What can hang from each mark
sukef: dobi
dobi: firir mapum
firir: dobi
pimu: deti mena
gokas: bimip rasu
mapum: rutin
tekorif: datus mena
givepul: mizedu rasu
rasu: dobi mena tutugig
fafelu: firir mizedu
mizedu: fafelu
rutin: mapum
tutugig: buvag
mena: kuza rasu

Every row comes from one small tree of marks. The marks that hang from a mark follow it in brackets, in alphabetical order. Every link used is in the known rows. Which tree was each row made from?
(in the rows, 128 means zero)
Known rows
tekorif[datus mena[kuza rasu[dobi tutugig]]]: [ 79  72 213 133  93 115 100 111 116 177 164  95 103  75  58  73 150 186
 102 102  98  93 142 135 118  94 141 134 134 166 154 190  96  24]
rasu[dobi[firir] mena[kuza] tutugig[buvag]]: [144 123 161 158  67 122  81 165 133 129 168  99 135  68  86  34 149 163
 117 134 117  92 102 121 151 117 130  76  94 174 181 182  70  79]
fafelu[mizedu]: [118 137 123 123  95 157 134 125 136 144 119 129 110 120 138 134 149 142
 155 113 113 131 136 133 144 120 134 121 147 132 154 124 122 129]
tekorif[datus mena[kuza rasu[tutugig[buvag]]]]: [ 86  64 206 123  78 139  76 117 111 182 152  88  90  58  60  96 120 175
 134 127  71 101 153 102  78  83 124 150 141 139 158 211 108  55]
gokas[rasu[mena]]: [125 128 139 148 117 142 126 116 108 122 120 125 127 109 125 118 141 135
 114 124  96 103 125 133 147 147 116 143  94 149 151 157  93 120]
sukef[dobi[firir mapum[rutin]]]: [ 97 138 111 129  47 149 159 122 171 154 163  83 176 127 113 136 100  91
 108 152 102 135 122 106 157  89 121 140 125 118 101 112 127 154]
tekorif[datus mena[kuza rasu]]: [ 51  77 203 112  92 128  96 102 115 180 136  80  99 104  77 121 129 163
 122 133  95 108 158 127 116  98 147 164 148 123 157 172 132  70]
fafelu[firir[dobi] mizedu]: [ 85 159 129  94  76 140 127 150 138 156 119 143  99 112 138 132 159 131
 168 115  79 132 128 119 127  94 133  98 177 136 156 154 136 154]
firir[dobi]: [102 135 121 106 112  98 123 132 124 134 126 136 132 132 112 118 135 125
 131 145 101 137 125 128 126 129 108 111 148 135 137 135 139 137]
mena[kuza rasu[tutugig[buvag]]]: [104  91 179 145 112 110 100 147 134 149 186 129 102  76  69  94 109 155
 154 130 120  93 137 109 117 105 105 119 152 141 163 182  93  86]
mapum[rutin]: [119 128 109 132 111 140 154 122 136 133 138 122 139 120 123 128 103 116
 126 119 130 113 114 115 121 109 123 126 154 113 110 135 125 150]
mena[kuza rasu[dobi[mapum] tutugig[buvag]]]: [ 97  97 191 169  90 112 118 157 131 155 195 109 113  59  49  78 115 161
 125 147 115  84 130  99 153 105 121 110 122 172 178 184  90  76]
givepul[rasu]: [112 115 129 136 140 121 117 113 123 136 149 133 124 145 108 126 102 145
 116 114 111 102 117 132 118 132 137 136 116 129 137 134 125 116]
fafelu[firir[dobi[mapum]] mizedu]: [ 72 162 140 100  57 156 141 160 148 171 121 130 106 104 127 147 149 129
 152 141  70 133 134 108 150  81 148 109 156 146 163 148 145 171]
dobi[mapum]: [114 130 137 134 109 141 143 136 138 144 131 115 140 121 118 141 118 125
 113 154 118 129 134 118 152 113 143 137 106 139 136 123 136 145]
givepul[mizedu[fafelu[firir]] rasu]: [102 133 117 147 105 125 102 154 129 136 160 146 124 158 122 117  87 136
 135 104  85  80  88 153  87  80 157 114 158 129 151 164 121 143]
givepul[mizedu[fafelu[firir]] rasu[dobi tutugig]]: [129 129 126 169 103 113 106 163 130 133 189 159 126 127 106  69 107 161
 117  71  86  65  73 160  89  77 148  84 142 173 147 183  86 100]
pimu[deti mena]: [111 116 111 113  98 137 121 100 102 127 112 102 131 136 134 156 117 136
 161 101 137  95 126 131 134 141 145 138 125 112 139 145 150 164]
sukef[dobi[firir mapum]]: [108 139 131 125  65 138 134 129 162 149 152  90 166 133 120 135 124 106
 111 163  98 150 135 119 165 109 125 144  99 133 121 108 130 133]
givepul[mizedu[fafelu]]: [125 131 101 145  92 118 112 147 130 125 140 135 144 152 130 112 108 127
 136 134 108 114 104 161 112 101 127 113 157 132 150 134 119 137]
mizedu[fafelu[firir[dobi[mapum[rutin]]]]]: [ 69 158 112 124  66 119 168 182 141 155 134 124 137 114 105 119  77 116
 135 138  83 107 103  93 122  55 129 104 178 128 130 167 156 209]
tekorif[datus mena[kuza rasu[dobi]]]: [ 55  83 207 130  90 114 100 105 102 169 142  73 104  94  65  91 146 172
 108 121 101  98 144 128 130 114 151 144 139 145 165 179 119  43]
gokas[bimip rasu[dobi[firir] mena tutugig]]: [176 132 155 182 105 143 123  96 130 114 158 131 129  90 113  78 176 150
  58  98  78  91 131 142 152 164 127  91  53 180 166 171  27 110]
rutin[mapum]: [132 130 138 113 139 136 127 131 144 120 142 142 117 140 151 127 144 136
 149 125 150 132 140 126 107 124 133 124 118 146 130 133 143 133]
rasu[dobi[firir mapum] mena tutugig[buvag]]: [162 143 150 163  48 156 112 156 134 131 153  98 137  66  95  52 141 148
  83 145  90 103 110 106 154 110 134  90  63 183 172 179  86  97]
givepul[mizedu rasu[dobi[firir mapum]]]: [121 136 126 164  60 141 111 112 145 142 179 102 166 160 103 112 111 127
  70 143  81  94  97 161 150 118 173 106  95 151 171 124 103 105]
pimu[mena[rasu[dobi[firir mapum]]]]: [ 97 146 158 157  72 127 144 118 115 145 160  79 118 131  89 138 128 137
  93 109 104  96 147 152 164 131 164 114 125 144 160 147 129 119]
givepul[mizedu rasu[mena tutugig]]: [139 115 123 143  98 136  91 121 143 136 178 157 135 127 109  78 132 161
  91 117  91  80  96 177 117  91 135 124 106 168 153 161  75  80]
tekorif[datus]: [129 115 151 107 107 142 113  98 125 150 119 110 132 123 128 127 133 138
 116 126 108 141 135 115 106 124 138 137 131 122 129 146 126 124]
mizedu[fafelu[firir]]: [114 143 130 135 122 126 132 175 127 130 124 135 111 125 135 114 105 132
 150 103 118 110 113 116 108  90 139 110 153 129 132 162 139 162]
rasu[dobi[mapum] mena[kuza] tutugig[buvag]]: [121 114 171 163  76 126 102 177 127 144 167  99 132  41  71  50 141 174
 116 163 115  89 103 102 170 100 128 106  77 192 179 184  83  92]
givepul[rasu[mena tutugig]]: [136 115 139 140 128 125 109 127 136 135 163 151 120 110 101  73 126 175
  93 104 110  87 111 144 128 107 130 127  90 167 143 165  91  89]
mizedu[fafelu[firir[dobi]]]: [ 89 155 123 114 105  94 126 178 122 135 122 144 115 127 120 105 111 130
 154 121  91 119 111 116 106  90 121  96 173 135 140 166 150 170]

Which tree is each row?
[ 75 122 184 159  76 112 130 137 153 155 184  88 137 124  72 103 123 137
  98 151 130  98 137 133 197 121 159 109 123 147 187 137 111  96] => mena[kuza rasu[dobi[firir mapum]]]
[144 134 150 154  94 136 138 152 137 133 151 125 137  74 100  61 156 165
  79 133 121 102 113 132 175 103 137 114  69 196 150 160  92  92] => rasu[dobi[mapum] mena tutugig]
[161 109 145 162 151 141 134  91 128 130 151 157 118  98 118 141 144 141
 103 102  81 111 146 129 112 154 112 125  87 152 131 151  55 142] => gokas[bimip rasu[tutugig]]
[120 112 157 133 115 114 104 158 149 143 160 134 130  89  99  72 149 171
 126 136 140 102 117 144 159  98 128 118 110 166 152 153  88  98] => rasu[mena[kuza] tutugig]
[112 116 172 155  93 115 121 169 146 147 170 114 143  69  79  57 157 179
  98 150 135  93 108 135 196  97 146 111  79 197 167 156  85  90] => rasu[dobi[mapum] mena[kuza] tutugig]
[130 130 168 161  78 132 148 126 158 147 186 120 130 110  85  89 129 141
  74 116 110 103 141 135 164 109 142 100 107 171 160 153  95  79] => mena[rasu[dobi[firir mapum] tutugig]]
[122 120 154 153 121 105 137 121 103 135 173 128  94 102  88 108 145 166
 115  64 122  83 140 162 123 128 126 110 146 164 133 173  97  82] => pimu[mena[rasu[dobi tutugig]]]
[117 143 116 138  62 164 160 124 164 148 146  95 161 133 118 138  90 101
  96 144 111 121 123 113 147  95 152 117 127 116 126 120 131 173] => dobi[firir mapum[rutin]]
[124 115 161 151 114 102 106 161 135 131 168 128 132  77  90  44 166 179
 111 122 145  90 104 145 173 112 132 100 103 187 160 162  74  72] => rasu[dobi mena[kuza] tutugig]
[173 133 135 157  84 136 106 140 128 121 157 115 132  88 106  71 134 137
 115 110 100 114 112 111 108 130 119  75 105 156 146 166  88  92] => rasu[dobi[firir] tutugig[buvag]]
[105 137 123 166 101 112 104 156 117 128 166 138 127 147 112  87 102 142
 122  91  90  68  74 153 100  97 158  96 149 150 158 172 106 116] => givepul[mizedu[fafelu[firir]] rasu[dobi]]
[110  95 182 162 109  97 104 148 121 140 191 123 104  66  59  65 127 164
 140 119 128  81 122 109 129 118 108 100 144 161 171 190  80  59] => mena[kuza rasu[dobi tutugig[buvag]]]
[134 115 163 156 127 107 139 124 131 131 177 147 106 100  89  76 141 154
 103  89 128  94 132 137 133 121 114 107 136 167 143 166  88  58] => mena[rasu[dobi tutugig]]
[163 111 157 194 112 153 134 111 109 131 156 123 121  51  86 118 136 143
  94 130  56  99 132  88 123 158 112 113  57 174 160 183  50 135] => gokas[bimip rasu[dobi[mapum] tutugig[buvag]]]
[ 99 113 191 161  78 112 129 142 167 160 204 108 136 105  65  83 128 155
  93 133 125  95 136 139 186 102 151  97 114 171 176 148  89  78] => mena[kuza rasu[dobi[firir mapum] tutugig]]
[100 125 157 148 110 102 105 156 120 124 148 106 133  97  97  63 160 163
 119 142 151  96 105 138 185 128 140 110 109 165 171 150  98  89] => rasu[dobi mena[kuza]]
[128 107 158 140  97 124  83 166 130 138 157 121 118  61  89  65 134 167
 143 148 120  97 112 112 133  99 112 115 109 160 165 183  85 101] => rasu[mena[kuza] tutugig[buvag]]
[ 87 120 177 152  95  99 115 127 141 139 180 100 128 131  80  89 134 138
 113 123 140  95 133 141 173 137 144  99 145 138 179 145 101  77] => mena[kuza rasu[dobi[firir]]]
[ 55 111 169 161  86 114 163 135 144 158 188  96 137  98  59 105 101 137
 111 143 141  79 122 111 183 100 142 123 156 142 157 151 113 113] => mena[kuza rasu[dobi[mapum[rutin]]]]
[160 123 136 142  99 144 101 153 121 125 137 132 112  66 111  69 136 153
 127 130 106 106 117 107 113 107 104 116 101 160 147 187  93 103] => rasu[mena tutugig[buvag]]
[155 122 147 168 116 130 129 124 108 120 147 139 128  80 108  70 162 160
  95  92  98  88 110 140 148 145 108 115  78 192 147 177  57  76] => gokas[rasu[dobi mena tutugig]]
[ 91 141 147 157  45 138 138 150 154 145 165  73 167 101  84  74 124 136
  85 155 134  87  98 122 206  97 163 100 107 153 166 141 100 133] => rasu[dobi[firir mapum[rutin]] mena[kuza]]
[141 153 137 147  83 131 116 132 127 113 134 102 140 120 123  63 160 138
  85 123 124 109 110 141 168 138 146  94  93 158 163 145 101  96] => rasu[dobi[firir] mena]
[142 130 132 166  58 156 145 154 125 135 157 107 137  40  85  53 121 146
  94 137 103  83  94  85 141  86 116 106  95 175 143 194  87 117] => rasu[dobi[mapum[rutin]] mena tutugig[buvag]]
[114  95 159 150 111 116  74 153 125 145 178 126 116  76  70  61 111 184
 132 133 105  71 101 116 123 103 123 120  98 162 172 189  82  89] => givepul[rasu[mena[kuza] tutugig[buvag]]]
[128 113 170 169  90 133 134 141 124 143 175 120 107  64  71  84 115 148
 107 130 100  93 133  94 133 110 114 114 113 172 162 188  97  78] => mena[rasu[dobi[mapum] tutugig[buvag]]]
[151 127 109 173  77 111  99 135 143 129 192 142 155 156 100  58 101 157
  91  87  84  79  80 180 107 102 141  75 124 167 164 151  78  89] => givepul[mizedu[fafelu] rasu[dobi[firir] tutugig]]
[125 137 107 170  74 109  99 128 131 124 172 120 155 174 105  77  98 139
  98 106  87  83  83 175 119 120 152  85 131 145 173 139  98 107] => givepul[mizedu[fafelu] rasu[dobi[firir]]]
[164 127 142 158  97 130 105 155 106 114 143 126 115  55 101  41 152 162
 113 118 110  96 104 108 125 121 105  97  92 180 155 195  78  77] => rasu[dobi mena tutugig[buvag]]
[ 75  68 207 116  95 127  96 107 128 185 156 102 101  85  69 102 134 178
 114 114  91 106 157 135 105  80 138 153 143 146 144 182 109  52] => tekorif[datus mena[kuza rasu[tutugig]]]
[165 145 140 150  85 133 116 139 142 119 154 125 140 102 116  45 164 153
  80 103 121 105 110 149 156 120 133  83  86 179 153 157  80  79] => rasu[dobi[firir] mena tutugig]
[154 136 126 165  45 162 145 143 146 141 170  96 155  74  92  83  98 122
  96 129  95 103 103  86 124  96 127  86 110 152 133 166  94 130] => rasu[dobi[firir mapum[rutin]] tutugig[buvag]]
[122 129 152 165  60 145 172 120 165 152 196 115 140 102  79  89 105 129
  70 107 113  88 126 121 154  90 137  98 134 156 140 159  91 102] => mena[rasu[dobi[firir mapum[rutin]] tutugig]]
[104 118 151 162  75 126 147 162 154 152 180 108 155  62  74  58 132 165
  96 140 139  79  94 122 187  76 140 107 107 183 148 162  80 110] => rasu[dobi[mapum[rutin]] mena[kuza] tutugig]
[118 144 132 164  45 146 100 122 143 136 174  99 162 146 101  78 131 138
  56 149  79  80  91 166 171 112 175 110  75 171 190 143  92  95] => givepul[mizedu rasu[dobi[firir mapum] mena]]
[134 128 160 151  83 112  98 154 152 132 174 113 145  95  95  41 162 167
  99 120 137  96 105 152 177 113 144  81  95 179 168 152  72  76] => rasu[dobi[firir] mena[kuza] tutugig]
